Known rows, with every way that one mark hangs from another:
q740[q40 q568[q541[q959]] q763 q844]: [ 48   8 -14   4  -1  41  56 -11 -13   5  17 -16  20  69  20  65 -38  31
   7  -7  -2  15 -40  58   8 -19 -37   7]
q752[q959[q541[q568[q588 q740[q40 q763]]]]]: [ 34  23   2  28 -80  12  10  12  -1  31   5  25   7 -19  -2  55  -6   2
  39  25   2  -1   4  51   0 -61 -10 -20]
q570[q596[q692[q215]] q752[q763[q740]]]: [-39 -33  13 -37  10 -13  18  -7  -2 -18 -58 -28  -4 -17 -24  22 -42 -28
 -14  44  57 -22  23 -26  53 -57 -47 -36]
q568[q740]: [ -5   3  25  -5 -46 -16  27  10  20 -13  -3  40  10  12   7  36   9 -12
  -2  11   0  15  -9   3  -1 -16   5   1]
q588[q568[q541[q959] q740[q844]]]: [ 11  12  23  23 -51 -14   9  30 -28  19   1  31  -1   7  22  65 -24  11
   8  16  -1  43 -19   5   9 -16 -14 -12]
q596[q570[q752] q692[q215]]: [-39  15  -4 -24 -33  -4  20 -39 -29 -11 -29 -58   9 -41   6  10 -13 -42
 -22  58  60  -9  12 -16  14 -59  -7 -24]
q588[q568[q740]]: [  1   6  54   9 -36 -13  -7  25   4   5 -10  51   2   3   1  43   1 -26
   8  -1  -3  18 -24  10   9   2  -1   6]
q588[q568[q541]]: [  2  23  42  14 -26 -10  -9  25 -17  28 -38  26 -17  -5   8  46  -3 -40
  18  -9  -1   6 -22   6   0   5 -15  -4]
q40[q740[q568[q541[q959] q588] q763 q844]]: [ 40  13  16  18 -11  18  47   5   7   7  25   4   6  20  29  59   5  39
  10  -6  -1  18 -34  41  -6 -38 -46  -1]
q588[q568[q541[q959[q752[q763]]] q740[q844]]]: [ 12   7  32  22 -44 -31  10  32 -26  26  -9  30 -26  15   0  69 -26 -27
  10  26  11  11  -8  23  43 -18  -9 -20]
q692[q215 q596[q570[q752[q763[q740[q40 q844]]]]]]: [-18 -36  -2 -25  35 -14  19 -46 -17 -29 -11 -27  12 -10  -2  24 -33  -7
 -49  92  45 -18  22  -9  45 -36 -48 -24]
q570[q596 q752[q959[q541[q568[q740[q40 q763]]]]]]: [  3   3 -21  27 -71  29   2  37  -8  21 -41   0  -7 -18 -12  44 -34  -9
  34   3   6   0  31  17  71 -36 -14 -47]
q740[q568[q541] q763]: [ 12  29  22  -5 -12  -3  46   5  25  22 -24  19   0  41  15  49   3 -22
  24 -47   9  -8 -24  34  -7 -17 -13   5]
q40[q740[q568[q541] q844]]: [ 23   5  19   3 -10  14  43  15  -9  -3  13 -18  -1  41  22  31   6  19
   6 -16 -21  39 -36   5  -7  -5 -33  -7]
q40[q740[q568[q541 q588] q763 q844]]: [ 32  19  26  17   5   5  48   4   5   1  16  13  13  25  35  50  18  17
   6 -24  -9   3 -22  39  -9 -33 -30   2]
q692[q215 q596[q570[q752[q959]]]]: [-26 -17   0 -31 -28   6 -21 -24 -23  21 -31 -28 -11 -58  -9  25 -15 -15
 -28  61  50  -6  25 -20   7 -36 -22 -17]
q692[q215 q596[q570[q752[q763[q740] q959]]]]: [-28 -32  20 -36  -5 -19  -5 -21  -7   6 -42 -21 -12 -37 -29  31 -21 -17
 -25  80  68 -28  25 -31  32 -53 -47 -28]
q541[q568[q588 q740]]: [  1  39   4  15 -58 -20   3   0  22  23   2  40  16 -20  17  31  -2  -4
  28  18   4  29 -27  43 -10  -9  -4  16]
q740[q40 q568[q541] q763 q844]: [ 38  14  -2   3  17  26  58 -12 -15  -3   8  -6  27  75  27  56 -23   7
   2 -28 -10   0 -26  56   5 -12 -20   9]
q763[q740[q40 q568[q541] q844]]: [ 37  17  11   9   4   2  49  -9 -12 -15  16 -15  40  64  12  34 -26  20
   8  20  -1  33 -58  19   6  -9 -52 -12]
q844[q740[q568 q763]]: [  9   0  23 -12 -15  13  43  11  50 -21   1  50  10  34 -27  30  -8   1
  -7 -15  11  -4 -47  29   9   0 -51  14]
q40[q740[q844]]: [ 16 -15  17   2  -4  33  44   1  -8 -45  13   0   7  27  14   7   4  13
 -16  20 -21  10 -16  -3   1 -10 -37  -7]
q588[q568[q541[q959[q752]] q740[q763 q844]]]: [ 21  19  23  39 -45 -16  30  28 -17  10   5  44  -8  19  17  60 -15 -16
  11  13   8   1  -4  34  33 -28 -12 -26]
q959[q752]: [ 10  24  15   8 -35   6  23 -10   7  -2 -10  14 -13   2 -10   1   1 -60
   2  27   9 -16 -19  32  18   7 -11 -11]
q541[q568[q588 q740[q40 q844]] q959]: [ 33  19 -28  22 -56  22   9 -14 -10  11  40   8  30   0  19  48 -40  49
  17  60   1  54 -46  63   3 -14 -30  17]
q596[q570]: [-20  26  14  -8 -32  -3  18 -20  -2   2 -31  -3   8  -8  10  10  -6 -30
 -10  28  11 -13 -21   5   5 -15  -6 -10]
q752[q763[q740] q959]: [ 10 -21  48 -28 -22   4  19  14   3  -4 -49   9  -5  32 -50  41 -24 -17
  13  39  39 -38 -16 -12  21 -41 -51  -6]
q596[q570[q752[q763[q740[q568]] q959[q541]]] q692]: [-14  19  35 -10 -72 -14  18 -11 -30  18 -34 -55   6 -14 -29  34 -33 -41
  22  38  66 -23  -6 -11  44 -84 -24 -58]

Rows:
[ 31  -2  18  29 -26   5  23  27 -23  -2   9  32  11  36  20  84 -21  17
   7  15  -7  12 -14  34  25 -30 -21 -10] => q588[q568[q541[q959] q740[q40 q763 q844]]]
[ 31  11  30   4  -3  23  22  -9  -1  -2  32   0  17  12  20  25   5  20
  -5  -2 -13  34 -48  33 -13  -3 -33  18] => q40[q740[q568[q588] q844]]
[ 27  11  46   2 -16  14   5   4  25  10  15   5   0  -3   3  33  26   4
  13  -5  -6  27 -56  31 -13  -4 -31  18] => q40[q740[q568[q588]]]
[  9   7  46  22 -56 -39  -6  44  -2  38 -23  34 -41   1 -15  77  -8 -40
  27  23  16   6 -15  21  42 -18  -9 -19] => q588[q568[q541[q959[q752[q763]]] q740]]
[ 27  -7  -9  16 -45 -18  40  14 -23   3  13  -2 -11  39   2  77 -24  -2
   1  57   2  10  -2  36  45 -33 -10 -25] => q568[q541[q959[q752[q763]]] q740[q40 q844]]
[ 19 -18  17   5  12  37  68  -1   7 -58  10  17  12  45  17  15   9  10
 -16   4 -15 -24   1  12   9 -28 -40  -7] => q40[q740[q763 q844]]
[ 13  32  33   3 -20 -24  38   7  24   7 -12   8  14  33   1  27  -2  -5
  27   3  17  26 -55  -1  -4 -13 -46 -17] => q763[q740[q568[q541]]]
[  3   0   9   0 -16  -3  68  -5   9 -39   9  53  32  44  28  34  -7   1
 -20  -2  -2 -13  15  20   8 -34   1  -1] => q568[q740[q763 q844]]
[ 26   2  21   7   6  17  66  14   7 -17  10   0   5  58  27  38  11  16
   7 -31 -16   4 -19  20   0 -24 -35  -8] => q40[q740[q568[q541] q763 q844]]
[ 36  15 -11  31 -37 -12  40   0 -10   3  26  34  30   9  40  96  -8  38
  -4  39   4   6   1  54   5 -62 -13  -6] => q568[q541[q959] q588 q740[q40 q763 q844]]
[  3   7  14   9 -70 -45  30  30  13  24 -17  21 -36   8  -8  71   0 -27
  20  39  20   3   0  17  34 -37  -5 -29] => q568[q541[q959[q752[q763]]] q740]
[ 39  27  30  26 -49  -1   6  19  15  39  20 -12 -26 -16   0  50  24   1
  32  19   4  35 -58  41   2 -16 -39 -12] => q40[q740[q568[q541[q959[q752]] q588]]]
[ 34  33  -8  13 -22  16  63 -10  -5  17  10   0   1  49  20  38 -30  -5
  11 -13  15   5 -28  55  14 -19 -27 -11] => q740[q568[q541[q959[q752]]] q763 q844]
[ 32  41  -1  10 -16   8  43 -20  -4  34  10  18  20  16  37  62 -27  21
   7 -15  18  13 -31  60 -13 -32 -27  14] => q740[q568[q541[q959] q588] q763 q844]
[-26 -26  -5 -36 -42  36 -18   5 -44  20 -53 -52  -5 -42 -23  29 -44 -10
  -8  24  46   0  24 -20  19 -55 -23 -25] => q570[q596[q692[q215]] q752[q959]]
[ 19  31 -22  17 -66  32  15  -7  12  19   1 -10 -22   0 -18  -3 -34 -18
  39  49  17  22 -50  49  21  11 -43  -9] => q541[q568 q959[q752]]
[-32 -10  21 -38 -31 -13  18 -21 -35  -7 -51 -66   3 -20 -35  30 -29 -35
 -10  81  89 -37  14 -32  34 -92 -35 -35] => q596[q570[q752[q763[q740] q959]] q692[q215]]
[-34 -45   8 -53 -22  23 -16   9 -38  24 -74 -50 -24 -28 -40  46 -53 -27
 -10  23  56 -26  37 -18  40 -61 -22 -17] => q570[q596[q692[q215]] q752[q763 q959]]
[ -2  19  48  19 -47 -37  -5  42  -6  24 -22  46  -9  -1  14  63  10 -27
  20  -8  -5  21 -13   1   4  -9   3 -10] => q588[q568[q541 q740]]
[ 21   0  10  -2 -29   4  15  26  16   1   6   9   3  30 -27  57  -8  12
   2   9  -6  33 -63  25   8  12 -50   5] => q844[q740[q40 q568[q541]]]
[-21 -33  30 -29 -36  12  -6  20 -30   2 -68 -29   3  -4 -46  41 -55 -19
   9  27  53 -39  12 -22  59 -61 -45 -42] => q570[q596[q692] q752[q763[q740] q959]]
[  3  35  24  22 -44 -56  32  15  23  17 -13  69  14 -16  37  80  32 -14
  10  -1  12 -18  17  32 -10 -57  13  -7] => q568[q541 q588 q740[q763]]
[ 26   4   2   8 -62   2   7   6 -28  35  -3   7  -4  -5 -10  63 -36  -2
  22  38   4   3  14  44  17 -53  -9 -10] => q752[q763 q959[q541[q568[q588 q740[q40 q844]]]]]
[ 35  10  16  40 -49  -4   3  28 -40  15  20  12  -4  17   9  67 -22  -4
  10  40  -7  32 -27  37  35  -9 -15 -22] => q588[q568[q541[q959[q752]] q740[q40 q844]]]
[ 47  23  15  32 -19  12  47   4   4  12  32   1  -4  17  20  48   9  14
  13   6   3   7 -33  58  10 -34 -41 -13] => q40[q740[q568[q541[q959[q752]] q588] q763 q844]]
[ 18  20  37  38 -57 -25  14  40   6  22  -9  49 -22   5   3  69   3 -29
  28  11  14  -4 -11  33  32 -29 -11 -27] => q588[q568[q541[q959[q752]] q740[q763]]]
